What can hang from each mark:
vasutok: sove zazun
goli: vasutok
zazun: sasag vasutok
sove: vasutok zevot
keze: zevot
zevot: keze lefe sove
lefe: zevot

Each row was made from one small tree. Brackets hold a mark, then the marks that hang from it, in alphabetical order. Every link used is in the known rows. Write each row's tree.
Known rows:
{zazun sasag {vasutok {sove {zevot lefe}}}}: [19.1,-19.0,0.0,15.1,-35.8,-6.5,-0.2,-2.5,13.9,15.4,5.6,70.4,23.1,-13.8,33.7,28.1,-6.0,7.6]
{vasutok sove {zazun sasag}}: [-8.7,-22.0,-0.2,15.1,-19.1,-23.9,3.3,-15.1,24.2,-4.9,8.7,-1.0,12.3,-9.0,31.1,13.7,36.2,-3.8]
{sove {vasutok zazun} zevot}: [-2.7,-5.8,17.6,54.2,-25.9,-25.4,17.2,-17.5,1.1,-7.3,-3.3,-3.4,19.0,-19.4,-9.3,25.3,19.1,-12.0]
{goli vasutok}: [-12.7,-9.7,13.1,-21.4,20.3,-13.7,28.0,-15.2,0.2,16.2,-21.2,-42.8,5.7,24.9,-8.4,16.1,-13.3,-29.6]
{goli {vasutok {sove {zevot keze}}}}: [2.2,-14.8,-4.2,20.8,18.6,-0.1,21.4,-17.3,-14.8,5.3,5.1,2.1,5.2,-15.2,-34.4,10.1,-6.4,-19.8]
{vasutok {sove {zevot keze}} {zazun sasag}}: [0.6,-16.1,-10.1,33.0,-17.1,-20.9,-1.8,-17.9,9.2,-13.9,27.2,53.4,12.9,-31.5,10.0,11.7,21.7,0.6]
{sove vasutok zevot}: [-3.4,-6.8,17.6,22.7,-6.1,-8.6,21.1,-9.0,-0.1,-2.5,-15.0,-7.0,18.5,-2.1,-15.7,23.3,-4.7,-15.4]
{zazun sasag {vasutok {sove zevot}}}: [2.7,-19.7,6.6,6.2,-26.7,-6.3,1.5,-16.8,19.8,-5.4,-5.0,59.1,23.4,-19.0,18.9,26.5,3.5,6.5]
{zevot sove}: [-4.5,-10.4,-8.5,-5.4,13.1,-14.5,16.1,3.5,11.3,18.1,-13.4,-34.7,7.1,14.6,-11.8,-10.0,-11.6,-14.6]
{zazun sasag {vasutok sove}}: [-2.9,-27.8,1.6,-8.0,-19.6,-5.8,6.6,-14.6,39.3,-0.8,-8.8,37.6,15.5,0.8,24.5,18.4,7.6,2.1]
{lefe {zevot keze {sove vasutok}}}: [13.1,-18.9,-9.0,10.5,19.9,-3.5,30.0,7.5,51.2,5.8,-7.3,-28.9,5.0,12.9,-30.2,-42.6,-19.0,-29.9]
{vasutok sove}: [-14.7,-19.1,-2.5,14.0,4.8,3.7,15.4,-6.5,14.8,1.1,-3.2,-19.4,7.2,-2.3,-11.1,8.0,13.1,-15.1]
{keze zevot}: [-14.3,-4.6,-3.6,-29.3,20.6,-22.8,20.0,-3.7,13.5,0.7,-15.5,-20.6,2.5,1.1,-8.3,-34.0,-8.3,-43.8]
{lefe {zevot keze {sove {vasutok zazun}}}}: [12.9,-15.6,-9.1,38.3,1.4,-20.6,26.8,-0.1,48.6,-1.2,3.0,-21.0,5.5,-1.7,-23.5,-45.4,2.0,-25.9]
{lefe {zevot {sove vasutok}}}: [8.2,-15.3,1.7,8.1,9.3,-5.3,27.6,6.4,43.0,11.5,-22.7,-55.0,11.6,14.2,-19.1,-33.3,-10.4,-24.9]
{goli {vasutok {sove {zevot lefe}} zazun}}: [11.2,-10.7,0.4,57.9,-15.5,-16.7,15.2,-12.9,-26.2,24.2,11.1,-6.9,14.4,-22.9,-1.4,20.0,13.7,-9.3]
{zevot keze lefe {sove vasutok}}: [21.8,-20.7,-15.0,17.2,6.2,-19.7,26.3,20.1,16.9,32.9,-0.5,-7.7,4.4,21.5,-14.3,-17.2,-24.9,-15.8]
{zevot keze {sove vasutok}}: [5.3,-20.5,-9.2,8.8,16.2,-17.8,28.6,4.8,19.3,11.8,-9.4,-20.6,4.6,12.0,-31.1,-17.6,-15.6,-19.3]
{sove vasutok}: [-8.3,-15.9,15.8,7.1,-1.0,-12.0,26.9,-6.0,22.1,1.9,-20.8,-31.8,11.9,15.3,-8.6,14.1,-1.7,-18.0]

Write each row's tree:
[15.5,-16.7,-5.1,45.1,-19.8,-35.2,23.4,11.3,9.5,31.0,-2.5,-32.8,13.4,2.0,2.3,-6.6,6.0,-6.2]
{zevot lefe {sove {vasutok zazun}}}
[-3.7,-16.2,15.1,6.0,-26.9,-39.9,16.3,-15.7,29.0,-6.3,-8.8,-12.3,19.3,8.2,35.8,23.4,19.7,-7.0]
{sove {vasutok {zazun sasag}}}
[12.3,-12.5,-15.9,39.0,3.4,6.9,9.5,6.0,-3.2,14.4,25.5,41.6,7.6,-14.4,-16.6,6.3,-9.6,-11.0]
{vasutok {sove {zevot keze lefe}}}
[5.3,-21.2,2.8,7.6,-22.0,-46.6,14.9,-4.6,23.9,7.0,-12.5,-29.3,18.0,4.0,20.6,-4.0,12.4,0.2]
{zevot {sove {vasutok {zazun sasag}}}}
[-5.9,-11.9,13.0,-19.4,-5.6,-38.6,16.8,-24.6,6.9,4.5,-9.0,-23.4,11.8,16.1,33.4,19.7,5.7,-13.6]
{goli {vasutok {zazun sasag}}}
[15.6,-4.5,11.2,30.9,-14.1,-11.8,18.7,5.3,-3.0,19.9,-5.3,3.6,18.6,3.9,-1.7,27.1,-15.6,-10.7]
{sove vasutok {zevot lefe}}
[2.7,-8.2,18.5,24.5,-34.3,-36.1,9.4,-18.2,11.2,-10.9,-2.9,8.1,25.5,-12.2,26.5,28.1,15.4,-0.7]
{sove {vasutok {zazun sasag}} zevot}
[14.9,-14.1,-15.8,26.8,-9.6,-48.4,26.7,13.4,7.7,29.4,-9.7,-37.6,10.0,-15.5,-4.9,-55.8,4.8,-29.8]
{keze {zevot lefe {sove {vasutok zazun}}}}
[7.6,-11.2,-17.3,-5.6,28.7,-2.1,20.3,7.0,45.4,5.6,2.7,-13.4,-2.0,16.8,-22.8,-45.1,-22.8,-34.2]
{lefe {zevot keze sove}}
[-4.2,-11.9,0.7,34.0,-27.6,-20.6,-1.8,-18.8,1.9,-11.2,14.4,19.9,20.3,-32.9,22.6,21.0,29.8,3.6]
{vasutok {sove zevot} {zazun sasag}}
[22.5,-17.9,-14.0,42.6,-10.8,-32.1,25.2,13.4,17.0,28.4,11.0,-3.5,6.4,2.8,-9.0,-20.9,-2.3,-10.9]
{zevot keze lefe {sove {vasutok zazun}}}
[17.9,-17.3,-9.9,45.7,-16.0,8.9,9.2,-0.9,12.2,13.3,17.7,83.7,10.4,-20.1,-17.4,11.1,-11.3,-4.1]
{zazun {vasutok {sove {zevot keze lefe}}}}
[20.0,-6.7,-1.7,59.6,-21.5,-24.1,18.8,-2.0,2.5,10.3,18.7,35.8,12.1,-10.0,-8.5,16.8,-1.0,-11.7]
{sove {vasutok zazun} {zevot keze lefe}}
[1.5,-15.4,0.0,41.2,-12.4,-35.1,24.3,-3.8,15.2,12.4,-12.9,-42.9,12.7,-4.1,-14.5,-7.2,17.1,-10.1]
{zevot {sove {vasutok zazun}}}
[20.1,-9.5,13.7,29.5,-39.1,-35.8,6.9,-4.5,5.7,8.3,7.8,21.1,25.3,-4.5,38.5,33.7,4.5,-0.1]
{sove {vasutok {zazun sasag}} {zevot lefe}}
[7.4,-10.6,-7.6,40.1,-7.0,7.1,6.1,4.5,-11.6,16.9,12.6,15.0,13.6,-17.4,-4.1,17.5,-2.0,-6.6]
{vasutok {sove {zevot lefe}}}
[-0.4,-15.0,-7.7,-10.7,16.0,-30.6,30.3,5.4,14.9,14.7,-30.4,-54.2,7.2,-5.8,-27.3,-52.7,-9.7,-38.0]
{keze {zevot {sove vasutok}}}
[13.8,1.2,-7.4,17.1,5.0,-4.4,10.9,4.8,-4.6,17.2,19.6,45.4,6.6,1.7,-6.8,14.8,-28.3,-19.2]
{sove {zevot keze lefe}}
[10.1,-10.5,8.4,26.5,-23.7,-35.4,11.0,-17.2,15.0,-14.7,9.6,41.0,18.0,-13.3,18.6,19.3,7.1,-3.5]
{sove {vasutok {zazun sasag}} {zevot keze}}
